Each row comes from the steps of one walk. Every step used is in the known rows, and no mark comes twice. Write the walk behind each row, first mark first.
In the rows, zero is written as 128.
Known rows:
H P U N: [123 151 121 137 125 132 163  80  98 195 169 171 160 116 124  91 120 137
 103  69 146 116 158 133 110 144 101 179 135 138 137 133 131  91 141 152
 156 181  78 113  69 138 184 173 122 124  73 125]
V N: [154 150 122 134 101 136 121 137 131 170 126 134 102 137 146  87 113 104
 138  97 131 123 134 105 122 138 143 136 121 145 151 155 141  97 128  84
 104 141 179 111 129  99  99 130 117 135 184 115]
P U N T: [124 121 123 149 161 130 148  92 114 181 150 128 106 124 115 107 148 153
 123  93 111  95 119 157 144  95 117 154 140 143 120  55 119 118 153 121
 114 160 105 132  93 148 166 104 109 136 118 169]
F Y U N Z: [144 114 129 136 114 151 168 130 162 132 144 157 180 117  97 144 145 133
  85 131 209 137 109 159 169 140 118 121 148 137  83 108 171 169 166 137
 139 111 168 128 133 178 186 140 133 160  66 150]
F N V: [118 154 143 139 105 124 144 114 159 122 136 137 158 127 111 129 139 120
 136 114 116 109  93 140 131 118 110 150 152 114 129 115 115 148  85 123
 124 104 171  92 145 121 172  80  85 143 190 159]
P H: [110 127 139  95 122 143 144 135 106 120 133 122 159 114 136  63 106  85
 169 163 146 113 167 117  93 146 120 127 150 173 160 130  98  66 127 137
 115 127 151 130 134 113 155 104 111 100 160 166]
N U P H: [133 134 118 133 146 160 159  87 114  99 118  99 146 125 111  46 130 108
 170 174 167  94 196 160  71 165 110 106 139 168 136 101 116  67 143 205
 170 148 151  67  93 128 135 150 123 115 118 138]
F Y Z N: [119 107  92  95 109 130 114 146 138 120 105 166 105 141 114 153  59  95
 131 181 153 188 180 143 108 128 119  75  82 116 164 142 125 157 143  85
 113 130 122 131 167 105 133 139 147 122 117 117]
Y Z: [180 112 112 142 115 108 148 158 116 135  93 147 100 119 139 128 103  87
 148 152 136 154 149 127 132 157 128  94 113 138 178 171 120 112  93 123
 114 143 141 128 135 136 117 113 132 137 116 148]
T Y Z N: [134  86 107  77 126 127  98 177 143 107 112 168  84 133 136 155  93 101
 135  95 116 164 161 138 117 102 164 133 102 150 156 133 129 134 171  92
 119 127 110 147 155  98 102 133 149 143 171  82]
T N F Y: [119 139 158 124 114 183 147  93 143 113 131 101 164 134  78 146 130 110
 131 159 113 161 133 122 125 144  93 118 118 110 140 125 118 145 138  75
  60 152 115 113 179 110 114 120 128  74 143 106]
U N T Y F: [141  98 117 163 174 125 146 126 170 120 159 104  77 106 130 130 155 163
 107 111 119 142 124 133 160 124 166 136 141 124  90  77 124 122 138  71
  90 121  86 143  91 141 122 129 106 139 161 101]
T N: [121 142 143 137 101 143 148 112 142 122  91 141 117 111 117 117  89 114
 139  91 116 141 139 136 121 139 135 151 136 134 167 137 142 126 142  50
  83 150 134 109 140 106 122  96 123 100 167  91]
Q K: [120 130 126 141  98 137  74 141 128 100 111 110 125  84 126 109  78  94
 141 160 132  96 127  83 114 148 117 171 137 134 120 183 143 105  96 126
 101 120 123 128 129 113 114 122 109 125 107 116]
F N T Y: [146  87 149 148 141 110 126 120 181  86 152 131 111 143 126 147 196 143
 114  83  91 147  96 146 120 101 174 139 144 130 121  74 120 164 160  61
  62  78 128 113 182 102 110  97  83 139 217 126]
A Q: [136 178 152 138 141 121  98 129 119 167  94  91 131 132 153 116 137 150
 152 152 135 116  95 113 119 134  85  83 136 124 146 177 121 104  74 124
 133 121 110 147 136 140 129 117 146  83 116 155]
U N F Y T: [149 122 139 129 141 133 125 126 146 145 157 108 148 125  95 131 124 107
 111 164 112 151 111 130 151 114  95  71 148 104  73 105 122 108 101 151
  89 154  81 110 143 132 139 143 121 139 147 152]
Y F N T: [153 105 143 181 147  99 160 107 157 110 118  94  87 160 151 144 148 109
 109 156 123 127 121 127 150 145 130  95 127  94 163 104  83 150 101  67
  73 104 137 102 146 119 145  89  75 140 163 174]
P U: [137 138 139 111 145 145 142 125  99 154 126 123 146 109 119 112 122 111
 156 129 138  96 143 105 132 113 116 148 132 173 153 137  89  88 123 142
 135 168 111 163 136 138 153 120 127 106 117 179]
Q Z: [129 125 130 129  74  95 152 166 124 170  94 140 133 104 141 118 115 116
 161 118 127 143 117  71 116 158 137 140 121 133 134 156 147 118  86 122
 117 111 155 142 132 122 105 120 109 121 128 131]
H P U N Z: [145 133 141 143 115 129 165  76  89 213 184 172 167 135 116 100 176 137
  71  46 156 120 126 165 117 133  91 178 130 136 123 117 141 136 161 189
 156 175 103 103  83 142 191 156 115 141  69 114]
T Y Z: [180  96 111 124 137 117 139 173 143 111 123 155 107  98 132 144 138 117
 144 116 126 174 146 121 137 137 172 117 114 163 153 155 124 123 131 109
 110 128 119 155 149 139  91 143 142 138 144 116]
U N F: [137 143 136 128 115 165 129 119 116 154 138  91 139 136 118 108 125  98
 111 114  98  81 111 138 122 112  77 149 170 103 111 120 162  93 113 151
 104 162 125 105 101 128 134 102 113 138 137 129]
K Q: [122 152 119 143 155 155 108 153 121  99  94 126 167 112 154 118 118 121
 160 170  99 118 123 145 112 141 141 120 138 150 128 190 135 113  66 117
 123  77 148 132 129 158 104 113 155  93 138 140]
F Y U P: [163 137 121 154 112 144 160 114 192  59  95 129 172 122 106 115 114 130
 130 182 214 147 153 131 147 182 123 107 129 147  86 162 136  82 142 131
 129 133 138 101 111 168 106 175 131 130  58 146]
H P U: [153 147 148 136 125 130 150  87  99 164 156 146 166 127 119  93 136 119
 130 113 147 134 156 109 108 158  94 162 113 154 158 170  82  82 120 154
 145 175  78 124 113 130 158 166 127  92  86 145]
Y Z Q: [132 139 101 134 141 113 130 180 116 114 113 140  92 125 161 172  88 125
 124 147  99 139 133  96 160 135 142  82 132 141 159 180  90 153  75 165
 145 129 132 153 123 143  90 122 159 146  85 153]
F Y Z: [159 114  96 138 120 124 154 146 142 123 114 154 126 109 108 146 108 110
 142 199 164 195 165 128 128 172 132  61  94 131 162 163 117 143 102 103
 101 127 128 141 161 143 122 142 141 119  90 152]
T N Z: [144 120 163 145  93 142 152 108 127 139 103 142 130 129 115 131 145 115
 117  75 122 136 105 160 129 133 127 150 132 132 152 121 156 170 161  94
  91 148 159 103 156 108 131  78 116 121 166  78]
Z Q A: [ 93 156 118 130 121  95  91 149  94  84 134  94 129 107 138 150  71 155
 127 171 103  91  96  63 117 109 133 128 144 105 128 193 147  96  89 136
 148 103 126 174 114 122 125  93 149 126 115 130]
F Y T D: [186 105 174 149 158 113 128 168 169  88 124 155 120  89 129 132 120 149
 132 180 105 222 152 124 137 184 129  89 145  95 124 128  91 137  82  98
  82 137  66 128 181 138 141 144 117 125 190 117]
H P U N F Y: [119 155 134 123 137 171 159  61 104 181 212 131 200 138  82 114 163 132
  87 135 141 143 154 125 113 143  57 149 116 113 111 124 108 111 139 168
 123 181  56 113 108 141 177 198 128  99  49 141]
P U N: [109 148 118 118 139 146 153 119 101 188 138 148 139  99 119 110 105 128
 121  80 141  86 143 133 136  98 118 167 157 154 131 106 142  95 140 137
 144 172 113 151  94 144 179 127 120 137 106 160]
U N: [125 144 110 137 103 138 139 128 133 154 121 138 121 104 130  99  94 121
 119  98 134 103 130 143 117 125 121 144 169 124 120 129 181 100 118 106
 121 137 136 113  92 127 149 113 108 143 136 116]
H P: [170 142 141 160  86 122 143  95 129 133 139 131 151 131 134  85 126 114
 131 132 141 158 142 116  87 185  95 140 123 121 147 193 123  87  93 125
 123 139 104  86 110 113 131 142 118  96 118 101]
Y F N: [139 132 142 147 130 112 171 131 147 110 106 116 118 136 155 147 105  84
 108 146 151 113 143 105 148 151 137 108 142 101 172 153 101 126  91  87
 103 118 144 121 152 115 157 115  90 144 153 160]
F N Z Y: [124 124 127 120  92 107 121  98 126 119 149 123 151 159 119 172 200 117
 103  96 148  99  73 161 137  78 166 125 139 103 127 115 168 189 148 109
 144  88 185 141 189  95 128  93 104 150 156 146]
F N Z Y U: [144 111 146 113 108 108 141 115 149  90 134 130 174 166 126 188 199 110
 100  99 186  88  67 148 189  94 170 138 141 124 120 121 146 180 171 126
 169  81 199 150 179 138 149 112 128 169 114 191]
N Z Y T: [177 106 135 123 125  84  95 129 117 128 143 102 126 143 120 152 189 116
 140 137 137 135  56 140 168  83 171  94 122 131  80 124 122 138 117 154
 158 128 129 159 166 117 106 107 135 140 167 155]

Which walk is each row?
[135 135 107 130 115 163 106  90 135  95  86 100  95 159 108  91  80 113
 137 135 145  97 165 180  75 116  97 115 127 122 123 107 157 105 158 164
 171 156 131  55  93  95 109 136 129 126 133  69] | Z N U P
[102 168 143 142 130 124  43 137 119 143  96  84 128  99 147 121 113 143
 144 168 135  87  94  86 121 143  80 126 124 118 123 197 130 112  68 138
 126 109  98 141 129 129 121 139 134  92  72 135] | A Q K
[159  96 137 122 160 135 140 123 183  90 159 143 120 159 149  57 196 139
 138  72 165 133 158 132 145 149 187 160 113 202  89  60  88  64 241 122
 104 120 177  91  91 140  72 181 113 165 170 131] | V N T Y U P H
[ 93 113 150 111 163  80  88 160 145 179 113  98  61 157 178 174 159 189
 142 113 104 167  88  79 147 109 129 106  72 102 113  95  96 165 127  83
 120  84  74 177 140 120 100 151 143  99 144 100] | A Q Z N T Y F
[183 134 132 158 107 132 156 125 172  72  71 119 148 134 137  95 109 104
 128 130 188 103 140 134 146 170 123 139 149 150 105 167 137  49 138 155
 138 153 152  88  81 161  99 142 126 150  84 144] | Y U P
[108 145 150 132 116 122 129 137 128 112 142 134 136 161 152 186 158 130
  68  86  96  97  73 133 147  97 137 113 174 117 133 133 119 219 116 171
 128  86 180 127 172 114 121  91 104 168 140 142] | F N Z Q
[166  94 136 149 150 126 115 128 165  94 150 101 104 122 115 119 186 153
 150 123  94 158 102 129 121 118 154 140 132 153 102  97 114 125 141  82
  77 106 105 136 148 125  91 101 109 104 194 110] | N T Y
[162  95 193  95 152 145  79 162 150  81 131 114 110 153 125 144 109 106
 116 175  61 189 143 138 122 133  77 110 133  60 124  94  78 141 120 123
  69 160  49 111 196 101 140 125 124 122 211  94] | Z N F Y T D
[ 80 154  98 100 193 161 148 141  93 165 185 134 140 132 113 206 120 141
  82 141 100 118 143 107 190  92 103  87 124 134 129 110  75 178 118 210
 150 170  91 182 124 172 135 173 168 150  21 194] | P U N F Y Z Q
[ 95 103  74  92 146 157 143 103 120  95 114 154 119 149  95  92  80  97
 150 205 194 160 245 189  70 151 110  49  79 144 157  84 109 130 188 177
 174 140 135  75 124 114 141 186 148 124  85 120] | F Y Z N U P H
[149 138 143 121 124 176 129 117 128 112 154  67 173 140  92 124 149  97
 141 211 129 142 128 107 111 141  75  97 131 112 119 149 108 110 101 134
  79 135 117 130 176 128 118 123 119  86 130 152] | N F Y
[174 149 109 176 131 154 148  87 135  94  95  91 121 125 102  82 129 129
 148 159 151 102 154 162  96 155 109 103 136 135 119 136 151  92 117 182
 165 158 138  62  92 135  99 147 124 122 108 110] | N U P
[128 128 155  82 104 173  82 127 113 116 117  73 127 181 126 112  94  61
 136 141  85  88 126 124  96  91  64 147 136 104 142 128 121  98 134 139
 102 157 121 110 147  84 122  81 124 107 174 110] | Z N F
[108 114 133 135 167 134 173  81 149  92 120 153 148 113  76  89 114 133
 155 167 164 183 201 174 114 168 152  52 108 165 114  58  87 117 175 141
 134 157 106  61 135 116 134 189 139 107 143 118] | F Y T N U P H
[129  77 167 128  94  93 106 168 143 139  92 157  52 141 167 123 119 156
 133  88  44 177 127 126  98 151 109 184 116  62 153  64 137 180 135  76
  77 112 110 107 141 105 126  85  94 136 193  59] | Q Z N T D
[122 135 123 119 111 143 147 110 128 101 110 125 155 124 139  40 114 100
 156 146 163 104 188 144  72 163 122 131 158 161 127 133 124  38 139 163
 119 146 145  85  91 116 113 126 100 122 136 129] | U P H
[ 84 178 117 109 110  69  89 138 104 201 111 100 137 128 155 164 173 182
 172 124 141 122  64  67 141 112 144  98 101 108 117 166 159 134  71 112
 188  92 130 203 141 129  92 152 159  86  81 158] | A Q Z Y
[ 97 150 128  90  97 149  89 124 144 124 126 121 127 137 103 108  81 115
 163 135 111 108 113 142 110  93  85 170 130 124 114 111 114 117 114 126
 151 131 144 107 117  98 163  76 120 115 189 109] | Z N V
[134 138 136 148 134 158 161  90 122 117 103 121 119 115  91 124 105 126
 153 124 125 129 148 148 122 142 126 121 124 143 177 108 138 152 142  91
 140 149 143  94 136 117 137 120 147  97 152 101] | T N U
[123 129  96 136 128  69 111 172  82  97 117 128  98 110 151 175  67 140
 123 174 109 127 121  74 136 125 147  89 111 106 166 202 135 119  86 150
 155 116 129 180 112 142 114 104 170 156  76 145] | Y Z Q A
[124 133 132 131 126 127 146  94 122 123 133  98 110 136 115 180 159 128
 116 114 161 128 102 138 183 114 169 128 107 110 137 125 137 169 150  63
 146 140 149 159 141 107 115 112 146 114 133  96] | T N Z Y F
[ 65 113 108  82  95 128 139 118 100 144  94 145 125 149 127  64  84 107
 165 122 146 106 195 132  54 141 119 129 106 146 131  73 140 109 179 199
 186 125 159  76  92  94 126 162 120 129 121 100] | Q Z N U P H
[ 84 152 127 138 131  85 130  90  51 179 207 153 165 129 127 147 140 191
  47  75 126  89  92 114 120 102 105 174 130 102 109 150 156 142 156 215
 197 148  87 154  61 143 191 149 147 158  30 107] | H P U N Z Q A
[ 81 145 113 137 110  92 106 138  81 136 161 120 124 116 136 156 110 175
  68 107 111  74  68 119 125  84 131 144 163  86  91 142 209 155 133 170
 162 102 150 158  87 132 153  88 136 175  97  95] | U N Z Q A
[158 103 156 111 183 101 117 134 109 166 170 167 111 105 136 163 194 176
  90  50 101 125  94 177 191  76 168 159 154 104  97  49 133 167 154 164
 176 177  86 179 126 156 175 139 136 185 155 133] | P U N Z Y T D
[137 114 141 127 151 121 160 149 168  87 140 128 125 119 147 164 139 111
 105 110 142 132 140  99 149 131 180 128 144 127 147 139 105 137 126  69
 100 101 121 145 168 115 126 148  99 143 187 128] | T Y F N
[177  94 185 191 167 103 162 128 170  79 115 122  65 142 175 145 156 139
  91 136  82 159 142 140 148 186 125 130 150  49 185  85  81 178  97  56
  55 114 110  95 155 131 157  90  68 157 194 131] | Y F N T D
[101 133  99 106  73  86 121 146 114 155 121 121 135 113 127 147 144 139
 167 123 137 130  95  72 136 117 177 142 107 121 113 151 171 126  97 101
 164  99 154 182 138 114  87 133 131 111 116 141] | Q Z Y
[101 108  95 126 217 109 134 152 121 148 186 165  71 114 136 195 160 194
  90  52  68 135 118 133 196  67 186 133 131 174 112  59  79 188 166 160
 145 141  78 191  97 172 108 155 154 171  88 154] | P U N T Y Z Q
[151 155 133 119 118 175 116 122 131 163 170  91 144 158 105 112 155  99
 128 163 129 144 130  96 120 139 102 104 106 112 125 141 114 116 131 104
  73 143 160 115 169 104  88 152 121 112 158 135] | V N F Y
[ 99 138 111 138 119 116 127 187 109 148  79 155 170 105 166 133 127 132
 166 140  93 141 109 102 116 155 158 135 113 143 120 188 155 140  55 128
 124  56 161 147 129 160  83 133 148 110 119 135] | K Q Z
[111 140 112 147 148 109  85 147  89  85  97 117 173  98 144 119  97 136
 156 207 112 109 105 123  86 130 142 130 113 116 133 213 177  81  76 105
 130  66 141 154 121 153 126  98 165 100 130 131] | K Q A
[ 52 134 121  79 123 164  86 168 112 134 111 125 185 157 130 163 113 111
 150 185  76 152 119 112  99 118 105 118  80  98 100 151 136 176  95 130
 106  59 135 144 177 129  90 146 162  82 120 115] | K Q Z N F Y
[137 103 106 100 102 118 110 156 119 132  79 157  77 151 141 132  56  76
 138 130 123 142 163 144 114 119 119 111 105 122 184 147 128 125 143 110
 120 145 134 118 137 101 128 105 141 140 137 114] | Y Z N
[ 55 133  96  94 139 109 133 157 126  80  97 156 211 123 173 117 152 140
 180 147 172 103 136 118 148 156 209 146 106 180  74 153 139  89 132 174
 208  52 194 159  88 191  77 195 180 129  48 188] | K Q Z Y U P H
[154 129 136 128 125 147 162 139 172  77 119 126 180 112 104 136 111 118
 142 199 197 151 139  99 162 169 121 104 130 153 115 159 108 111 121 103
 125 112 142 147 156 167 150 149 147 110  87 182] | F Y U
[115 175 124 133 109  73 115 133 151 147  72 110 151 146 167 154 173 189
 149 112 196 106  76  89 173 142 147 111 104 119  78 166 165  98 114 157
 215 109 144 164  85 170  68 195 171 125  15 164] | A Q Z Y U P
[116 133 133 122  95 130 124  89 123 127 130 121 129 136  95 164 173 138
 124  78 134 130  81 165 144  95 172 151 120 120 132 111 170 176 171  72
 142 130 160 146 158  96 110  93 142 110 151  89] | T N Z Y
[ 58 146 110 137 110 143  65 149 113 126 158 125 112  95 139 161 102 151
  59  92 102  64  80 117 153 101 125 173 175 117  71 141 174 196 116 202
 147 101 140 135  94 131 120 118 115 182  65  89] | U N Z Q K
[130 150 143 133 124 139 115 152 112 118 142 102 128 139 145 162 144 142
 103 124 101 103  82 115 144 108 120 119 165 141 111 151 112 176  99 194
 145 114 158 148 138 129 105  91 130 137 119 124] | N Z Q
[ 55 129 109  92 109 123  84 190 110 144  70 167 144 134 171 141  77 117
 162 121  81 128 121 119  99 115 148 148  97 130 121 161 164 154  98 113
 135  56 155 138 136 127  98 123 151 110 144 100] | K Q Z N
[164 113 170 183 167 123 156  82 128 167 177 172 103 123 142  88 174 196
  79  58  81 162 155 174 114 178  88 201 137  84 148  69 112 139 147 120
 106 176  48  86  70 152 188 148  97 134 111  90] | H P U N T D
[132  84 131 113 165 132  97 134 165  88 139  92  61 151 140 141 123 127
 133 137 106 148 133 120 136  96 147 137 105 125 117  83  85 131 165  58
  91 117  82 142 136  99 107 114 119 112 197  89] | Z N T Y F
[170 108 128 147 144 131 105 132 165 143 172 125  79 141 131 105 195 155
 135  70  95 163 111 117 130 113 176 148 106 157 108  87 119 128 174  54
  67 113 149 122 147 103  65 131 107 132 225  95] | V N T Y
[ 94 167 118 116 145 152 150 107 119 192 167 142 157  86  91 106 123 151
 139  90 127  78 112 141 153  87  98 193 154 158  98  81 116 108 117 168
 176 170 127 145  73 161 205 114 118 137 121 167] | P U N V
[119  99  92  98 141 144 135 112 101 104  91 147  97 160 127  74  77  78
 157 155 159 119 230 188  75 139 109  86  99 150 179  86 110 106 187 201
 185 159 149  65  91 108 130 158 147 144 106 117] | Y Z N U P H
[ 70 148 122 113 149 101 119 127  51 168 177 133 146 109 127 166 121 179
  72  86 119  54  81 113 143  55 127 160 151 119 108 122 166 147 159 202
 183 139 125 194  87 152 177 104 147 173  64 140] | P U N Z Q A
[149  83  98  92 162 149 109 154 127 101 125 148  77 130 107 154 111 111
 144 123 121 155 169 157 116  95 151 105  91 154 165 103 122 170 177 135
 173 129 117 129 151 111 123 154 170 135 157  92] | T Y Z N U
[135 116 112 168 118 123 135 105 148 151 131 116  93 126 120  95 131 143
 116 110 109 123 108 162 122 121 116 135 154 111 109  79 159 127 128  92
  90 128 128  95  92 130 145  82  94 139 148 125] | U N T
